In the rows, 128 means zero.
Known rows, with every way that one mark hangs from another
Q137[Q17[Q115 Q313[Q524[Q711] Q564]]]: [139  79 161 109 128 184 144  91 109 100 135 127 100 103 127 124  80 101
 125  75  84 122 159 114 109 107 128 113 130  55 103 141]
Q236[Q292[Q326[Q379] Q711[Q524[Q685]]]]: [144 181  76 153 124  99 126 137 173 193  91  98 141 140 126 123 192 103
 144 147 102 122  98 104 132  84 165 131 133 184 173 172]
Q564[Q313[Q524[Q332 Q685 Q711]]]: [ 95 111 128 147 109  95 124 132 132 116 175 172 114  97 109 112 183 144
  92 138  77 114 112 116 157 108 122 111 138 113 144 111]
Q313[Q524]: [103 122 130 113 137 128 112 132 123 110 164 136 136 136 132 133 117 159
 100 125 134 128 122 113 122 112 119 164 104  93 134 104]
Q505[Q236]: [128 135 146 124 106 113 105 146 111 109 152 121 165 130 103 145 127 142
 118 159 179 113 130 160 134 142 108 144  95 105 128 122]
Q17[Q115 Q313[Q524]]: [124 117 151 118 150 176 116 108 113 131 125 107 114 139 125 126  98 122
 118  94 142 139 133 113 120 116 114 158  99  96  87 104]
Q524[Q332 Q685 Q711]: [106 124 133 118  93 109 116 170 125 101 141 148 122  79 121 100 179 142
 108 155  82 100 125 152 164 113 133 105 158  95 127 145]
Q505[Q236[Q292[Q147[Q704]] Q379] Q326]: [127 160 129 178  94 114 106 147  71 131 137 153 167 138 155 150 151 104
 129 144 130  78 139 140 139 179 102 121 139 137 142 151]
Q236[Q292[Q147 Q326] Q379]: [142 139 124 137 148 118 135 140 148 156 111 110 147 144 165 136 175 129
 125 122 152 134 102 128 121 158 118 131 163 177 156 107]
Q505[Q236 Q326[Q379]]: [134 184 135 134 102 129 107 120  92 141 140 115 162 149 102 167 138 133
 134 132 142  76 146 153 121 119 146 153  88 105 137 134]
Q292[Q147 Q236 Q711]: [144 109 112 121 133 112 127 103 157  98 113 149 134 142 130 126 114 158
 139 161 136 178 102 153 129 161 148  99 135 183 147 101]
Q704[Q147]: [147 114 155  85 113 129  98 153 126 103 168 118 144 141 115 129 116 149
 100 131 158 108 140 157 112 135 108 163  97 102 121 112]
Q17[Q115 Q137 Q313[Q524]]: [134 112 145 123 164 182 130 101 120 130 107 115  90 151 119 128  66 127
 126  70 157 131 159 113 109 104 137 158 113 119  64 121]
Q17[Q115 Q137 Q313[Q524 Q564]]: [123 102 131 115 154 189 153  80 132 126 114 115  92 124 137 127  44 112
 150  53 154 154 161  95 101  95 133 136 120  80  96 128]
Q236[Q292[Q147 Q711[Q524[Q685]]]]: [131 131  79 155 101 113 127 147 162 133 111 129 135 123 132 103 173 132
 100 153 127 130 101 118 151 131 142 104 151 194 168 171]
Q524[Q332 Q711]: [112  99 141 108 121 105 107 168 111  89 135 151 119  90 117  96 163 154
 115 139  92 114 120 152 143 130 126 105 132  92 111 130]
Q236[Q292[Q711] Q379]: [143 147 138 130 140  89 104 156 161 107 112  91 140 123 173 104 156 122
 150 164 114 131 111  97 113 171 130 150 142 125 121 140]
Q711[Q524]: [113 123 104  93 121 118 100 161 128 137 144 123 152 129 102 116 135 147
  95 145 154 119 125 122 124 116 116 147  93 129 138 135]
Q17[Q115 Q137 Q313]: [142 111 162 100 158 178 122 116 131 134 100  94 107 146 109 129  83 127
 130  89 172 125 166 132 101 114 138 153 113 117  60 134]
Q137[Q17[Q115 Q313[Q524[Q711]]]]: [152  90 177 115 138 179 124 110  97 103 130 125  98 128 110 126 105 116
 100  93  87 101 158 127 117 115 130 135 125  96  72 129]
Q505[Q236[Q379]]: [140 161 148 124 107 108 105 155 119 117 138 119 160 123 122 139 135 122
 152 173 169 114 129 147 141 172  96 160 112 113 122 112]
Q292[Q236[Q379]]: [131 154 137  99 124 102 103 139 149 129 133 114 162 124 150 136 119 129
 155 178 140 145 128 122 123 167 116 159 133 136 121  90]
Q313[Q564]: [ 97 111 127  82 120 131 126 129 147 107 161 114 150 107 140 133 109 141
 129 126 148 140 129 120 107 113 123 139 110  51 160 130]
Q313[Q524[Q332 Q711] Q564]: [ 93  90 111 125 116 113 136 134 112  84 150 171 103  67 147  91 124 141
 134 101  78 146 117 117 143 112 121  89 136  52 149 125]
Q137[Q17[Q115 Q313[Q524[Q685]]]]: [131 125 163 112 120 200 134 105 110 152 140 115 116 133 107 155 109 109
  98 106 121  97 165 118 137  90 129 167 138 109  95 150]
Q17[Q137 Q313]: [123 118 145  94 163 141 128 137 144 119 131  98 105 155 102 128  82 139
 112  92 167 123 148 126 113 125 158 150 116 125  80 121]
Q505[Q236[Q292] Q326[Q379]]: [133 184 145 159 104 114  99 132  95 150 136  93 178 145 131 162 161 123
 128 123 140  66 143 130 116 125 146 151 101 116 134 151]
Q379[Q326]: [107 122 171  97 135 120 154 148 121 119 172 112 125 142 114 144 133 157
 103 156 130 107 136 156 108 108 111 151  99  88 119 107]
Q236[Q292[Q147] Q379[Q326]]: [125 135 169 132 135 116 164 155 132 135 144 111 122 140 159 136 165 141
 119 150 124 113 114 134 122 156  98 144 145 148 132 104]
Q292[Q326]: [126 128 128  97 148 120 123 133 137 141 140 112 149 147 119 145 142 144
 106 130 156 129 124 147 109 109 132 137 115 115 146 113]
Q564[Q313[Q524[Q685 Q711]]]: [108 121 139 144 107  99 122 115 156 105 190 144 132 122 120 129 168 137
  79 150  88 110 119 113 129 108 130 134 123 102 151  96]
Q505[Q236[Q292[Q147] Q379]]: [146 145 144 160 108 113 117 152 121 124 125 120 164 126 147 136 159 127
 135 149 174 117 109 141 149 192  94 138 141 165 138 116]
Q564[Q313[Q524[Q711]]]: [113  96 148 131 135  96 112 112 141  94 185 145 129 132 117 124 148 151
  87 132  98 125 111 108 112 124 119 133  96 101 139  83]

Rows
[137 108  90 135 146 107 134 100 139 125 106 182 138 160 128 142 117 128
 157 161 115 181  97 164 130 140 142  78 137 189 168 113] -> Q292[Q147[Q704] Q236 Q326 Q711]
[141 145 109 114 147 132 140  91 153 179 109 139 150 166 118 168 142 149
 156 125 144 160  94 155 124 115 146 129 124 202 170  75] -> Q292[Q147 Q236 Q326[Q379]]
[130 103 145  94 149 185 144  98 144 126 108  93 107 123 127 127  59 111
 151  73 170 146 163 119  94 105 135 133 119  77  94 144] -> Q17[Q115 Q137 Q313[Q564]]
[135 130 152 141 110 163 127 115 131 108 128 116  99 109 132 110 129 102
 112 116  86 118 139 126 137 105 132 128 137  85  93 117] -> Q17[Q115 Q313[Q524[Q685 Q711]]]
[165 188  91 182  94  75 101 149 107 136  98 105 155 121 136 108 150  90
 136 162 133  96 144 116 130 178 136 104 128 165 130 172] -> Q505[Q236[Q292[Q711[Q524]] Q379] Q326]
[133 141 152 113 127 114 170 125 140 135 140 139 123 143 138 151 124 141
 146 175 127 147 120 158 130 163 101 131 143 174 133  64] -> Q292[Q147 Q236[Q379[Q326]]]
[133 122  71 150 146  81 117 161 126 163  83 131 130 115 116  85 178 126
 125 127 128 149 105 120 143 123 139  77 136 185 142 176] -> Q236[Q292[Q326 Q711[Q524[Q332]]]]
[128 143 122 168 128 123 124 134 104 171 123 156 168 166 119 170 170 115
 158 129 140 111  92 154 143 123 114 130 107 166 173 135] -> Q505[Q236[Q292[Q147[Q704] Q326[Q379]]]]
[ 87 116 104 134  89 117 146 137 128  93 156 170 105  53 150  97 142 127
 131 118  64 132 123 120 164  94 130  89 164  54 163 143] -> Q313[Q524[Q332 Q685 Q711] Q564]
[145 149  96 136 130  86  98 168 154 131 100 100 140 118 152  87 158 112
 143 167 119 133 110  84 124 163 122 136 130 160 129 156] -> Q236[Q292[Q711[Q524]] Q379]
[138 150 165 137 145  84 150 156 150 114 127  90 116 132 163 116 157 121
 149 177  93 121 121 117 109 156 120 142 137 119 113 129] -> Q236[Q292[Q711] Q379[Q326]]
[149 135 113 155 133  96 164 155 145 139 108 125 104 136 138 103 161 123
 133 166 105 132 101 121 131 160 108 110 142 198 142 131] -> Q236[Q292[Q147 Q711[Q524]] Q379[Q326]]
[ 75 102 104 110 127 130 135 130 110 115 154 162 119  83 141 112 111 149
 135  98 121 153 116 105 146 105 112 118 124  63 155 128] -> Q313[Q524[Q332] Q564]
[115 117 146 107 108 207 154  90 123 146 146 115 116 108 125 153  86  94
 123  88 120 118 167 104 129  80 126 145 144  67 126 163] -> Q137[Q17[Q115 Q313[Q524[Q685] Q564]]]
[107  93 121 123 155 186 154  97 109 136  97 142  76  98 127 109  59 118
 160  43 144 159 156 103 131  95 128 113 133  86  90 144] -> Q17[Q115 Q137 Q313[Q524[Q332] Q564]]
[116 111 103 121 138 121 130 112 123 147 133 178 157 158 125 161 121 133
 136 146 137 161 108 161 130 127 121 101 129 172 168 100] -> Q292[Q147[Q704] Q236 Q326]
[107 104 119 139 147 122 123 143 117 145 140 149 156 156 148 147 161 133
 107 120 133 127 102 138 121 122 117 116 130 146 165 138] -> Q236[Q292[Q147[Q704] Q326]]
[155 161 106 118 154 100 129  94 167 155  92 118 144 157 122 145 134 130
 185 156 114 169 101 137 112 114 170 127 117 175 152 103] -> Q292[Q236 Q326[Q379] Q711]
[162 167 118 185 114 118 122 105 110 126 101 121 145 156 129 148 163 132
 141 122 124  99 115 148 127 149 165 108 123 173 154 152] -> Q505[Q236[Q292[Q147 Q711]] Q326[Q379]]
[ 72 129  95 121  97 135 146 132 124 128 161 160 121  71 144 119 129 136
 131 114 110 140 124 108 165  87 120 120 152  65 170 146] -> Q313[Q524[Q332 Q685] Q564]
[116 118 128 117 168 145 135 122 132 118 137 119  88 155 113 126  68 139
 109  75 152 131 146 107 120 116 155 155 116 127  84 106] -> Q17[Q137 Q313[Q524]]
[147 125 145 144 123 167 142 106 139 109 110 122  77 122 126 113  95 105
 120  92 102 111 162 124 126  93 152 129 153 113  71 133] -> Q17[Q115 Q137 Q313[Q524[Q685 Q711]]]
[150 129 126 142 141 109 122 140 159 105 101 115 128 129 168 109 161 137
 143 150 122 145  96 114 127 182 128 130 158 164 140 128] -> Q236[Q292[Q147 Q711] Q379]
[120  90 160 108 150 195 126 121  72 151 116 143 100 119  92 133 110 129
 110  78 120 115 155 122 147 108 115 143 127 116  71 150] -> Q137[Q17[Q115 Q313[Q524[Q332]]]]
[138 164 175 129 110 102 153 154 110 125 155 117 136 133 112 152 133 122
 148 187 148 101 139 165 136 156  84 151 108 107 117 100] -> Q505[Q236[Q379[Q326]]]
[120 100 136 129 166 179 133 118  98 141  91 141  73 124 107 112  82 135
 139  59 146 137 154 117 137 106 129 136 126 130  56 134] -> Q17[Q115 Q137 Q313[Q524[Q332]]]
[162 119  57 138 136  99 142 101 156 153  86 156 132 153 102 122 123 135
 134 149 148 193  97 156 134 140 148  66 136 244 172 110] -> Q292[Q147 Q236 Q326 Q711[Q524]]
[105  83 144 102 139 200 145 105  83 145 123 144  99  95 112 131  87 114
 137  60 119 135 155 111 143 101 112 120 132  75 102 160] -> Q137[Q17[Q115 Q313[Q524[Q332] Q564]]]
[164 184 129 178 107  81 106 137 112 109 109  96 158 126 157 127 150 101
 144 158 130  98 146 128 120 184 141 114 142 133 121 158] -> Q505[Q236[Q292[Q711] Q379] Q326]
[122 124 148 151 142 103 159 154 128 110 128 151 107 144 162 123 153 117
 156 178  73 124 103 131 127 159 102 120 145 141 141 135] -> Q236[Q292[Q147[Q704] Q711] Q379[Q326]]
[120  93 156  96 138 204 143  88 109 135 137 116 116 118 122 146  70 107
 125  70 130 131 159 102 109  98 118 145 120  66 112 143] -> Q137[Q17[Q115 Q313[Q524 Q564]]]
[130 161 146 160  98 101 100 140  85 124 151  96 185 135 137 146 146 127
  90 129 161  77 157 142 116 146 134 124 115 104 124 157] -> Q505[Q236[Q292] Q326]
[138 130  83 118 120  86 104 130 152 124 109 132 148 129 111 106 110 133
 138 178 133 166 117 124 128 140 143 109 110 178 136 131] -> Q292[Q236 Q711[Q524]]
[175 148  54 140 136  93 139 111 165 161  70 153 126 141 123 116 130 115
 168 163 135 190  94 139 138 167 135  82 153 252 167  99] -> Q292[Q147 Q236[Q379] Q326 Q711[Q524]]
[142 137  65 138  92 109 131 116 167 136 105 159 136 124 110 117 131 134
 126 182 129 166 105 143 156 137 146  90 152 223 169 132] -> Q292[Q147 Q236 Q711[Q524[Q685]]]
[112 143 121 125 140 148 145 124 147 130 143 117  92 146 117 132  83 125
 104  92 142 117 151 108 138  97 161 156 143 130  98 124] -> Q17[Q137 Q313[Q524[Q685]]]
